Each row was made from one small tree. The marks that hang from a mark follow it in brackets, in the order of their numbers. Every link used is in the known rows. Write each row's tree.
Known rows:
j_875(j_119): [-6,0,1,8,3,3,5,0,-3,3,-1,-6,-1,-7,9,6,7,10,1,0]
j_119(j_837(j_875 j_924(j_9))): [2,12,2,-6,11,28,-10,23,-6,4,13,-14,-4,-21,19,-11,-2,-4,9,8]
j_119(j_470 j_837(j_9 j_875 j_924)): [-5,15,-1,-11,21,29,-21,20,-5,-5,4,-1,14,-25,13,-9,0,-4,12,4]
j_924(j_837(j_9 j_875)): [3,6,0,-7,12,24,-19,21,1,14,12,-1,7,-21,15,-6,6,-8,6,-4]
j_924(j_9(j_837 j_875(j_119))): [-15,-11,-7,13,-5,20,-3,12,-26,-3,7,-10,10,-10,38,4,28,13,13,-14]
j_837(j_875(j_119) j_924): [-9,10,-1,-2,13,17,13,15,0,5,18,-8,-10,-19,22,0,10,14,6,4]
j_470(j_119(j_837)): [-5,-2,15,0,13,11,-5,-14,9,4,-13,-5,2,-3,5,13,-2,4,4,2]
j_119(j_470 j_837): [-3,7,10,2,13,16,-21,-9,1,-9,-18,5,27,-3,-6,-1,-5,-6,9,4]
j_470(j_119(j_837(j_924(j_875)))): [-2,10,9,-15,17,32,2,-3,6,-4,6,-4,-5,-13,8,9,-1,4,10,6]
j_875(j_119(j_470 j_837(j_924))): [-10,14,6,-3,13,22,-4,-3,-6,-10,-12,-8,15,-19,4,3,7,14,8,11]
j_837(j_9(j_119(j_470) j_875) j_924): [-2,-6,-5,-12,9,11,2,25,-16,-15,11,-4,15,-15,14,4,25,21,12,-3]
j_470(j_119(j_837(j_875))): [-6,2,18,3,25,22,-7,-4,15,8,-1,-1,3,-5,15,8,-5,-2,11,-2]
j_924(j_837): [3,4,4,-7,0,15,-8,-1,1,7,-4,-3,10,-7,-3,0,5,2,1,3]
j_9(j_875(j_119)): [-11,-7,-1,9,5,8,5,6,-3,-10,8,-3,9,-5,22,11,15,10,5,-11]
j_9(j_119(j_470 j_837(j_875 j_924))): [0,12,16,-9,27,26,-7,9,-5,0,-3,-1,19,-14,5,-4,6,12,20,10]
j_119(j_470): [-1,2,1,3,7,7,-6,-3,1,-9,-3,6,18,1,-5,1,2,-2,7,2]
j_470(j_119(j_837(j_924))): [-7,6,10,-14,10,17,6,-7,4,-1,-7,-12,-10,-13,5,9,2,15,3,8]

Which tree is each row?
[-9,-11,5,-1,13,16,-13,4,3,-8,-2,-6,8,-13,24,17,7,4,6,-13]
j_470(j_119(j_837(j_9(j_875))))
[-2,7,2,-16,14,31,-6,10,1,-2,10,-7,-9,-24,15,7,2,2,7,1]
j_470(j_119(j_837(j_9 j_924(j_875))))
[-7,6,5,-12,20,26,-5,15,5,7,8,-10,-12,-25,23,3,2,5,8,2]
j_470(j_119(j_837(j_9 j_875 j_924)))
[5,2,10,-4,23,27,-20,21,-4,13,5,1,26,-19,9,-2,17,3,18,-2]
j_924(j_837(j_9(j_119(j_470)) j_875))
[11,1,14,3,20,33,-15,22,-6,14,10,-4,27,-12,11,-3,16,2,22,5]
j_924(j_9(j_119(j_470)) j_837(j_875))
[-5,11,11,10,22,33,-20,-5,-1,-10,-5,8,30,-11,7,5,1,-7,17,0]
j_924(j_875(j_119(j_470 j_837)))
[6,-2,7,-6,11,17,-17,12,-9,7,-7,-2,25,-16,-3,2,18,10,9,2]
j_924(j_837(j_9(j_119(j_470))))
[-11,13,2,0,20,23,8,12,0,-4,16,-1,8,-19,16,0,12,11,14,5]
j_837(j_875(j_119(j_470)) j_924)
[-8,5,-5,-13,10,24,-17,18,-11,-22,0,-2,22,-21,14,-1,11,4,9,-3]
j_119(j_470 j_837(j_9(j_875) j_924))
[7,13,-1,-10,3,34,-11,18,-11,-4,13,-10,-1,-18,13,-8,-3,-7,9,8]
j_119(j_837(j_924(j_9 j_875)))
[-9,6,8,15,23,20,-4,7,4,0,9,6,19,-9,15,3,8,0,15,-2]
j_837(j_875(j_119(j_470)))
[3,9,-13,-17,2,20,-1,23,-8,-6,22,-2,-11,-20,10,-6,5,-3,3,0]
j_837(j_9 j_924(j_875))
[6,4,4,-3,15,22,3,27,-11,3,21,-9,7,-14,15,-6,16,11,21,9]
j_837(j_875 j_924(j_9(j_119(j_470))))
[-12,-12,6,-1,9,14,-4,-1,-23,-11,-9,9,33,4,14,3,29,19,24,-12]
j_9(j_119(j_470) j_837 j_875)
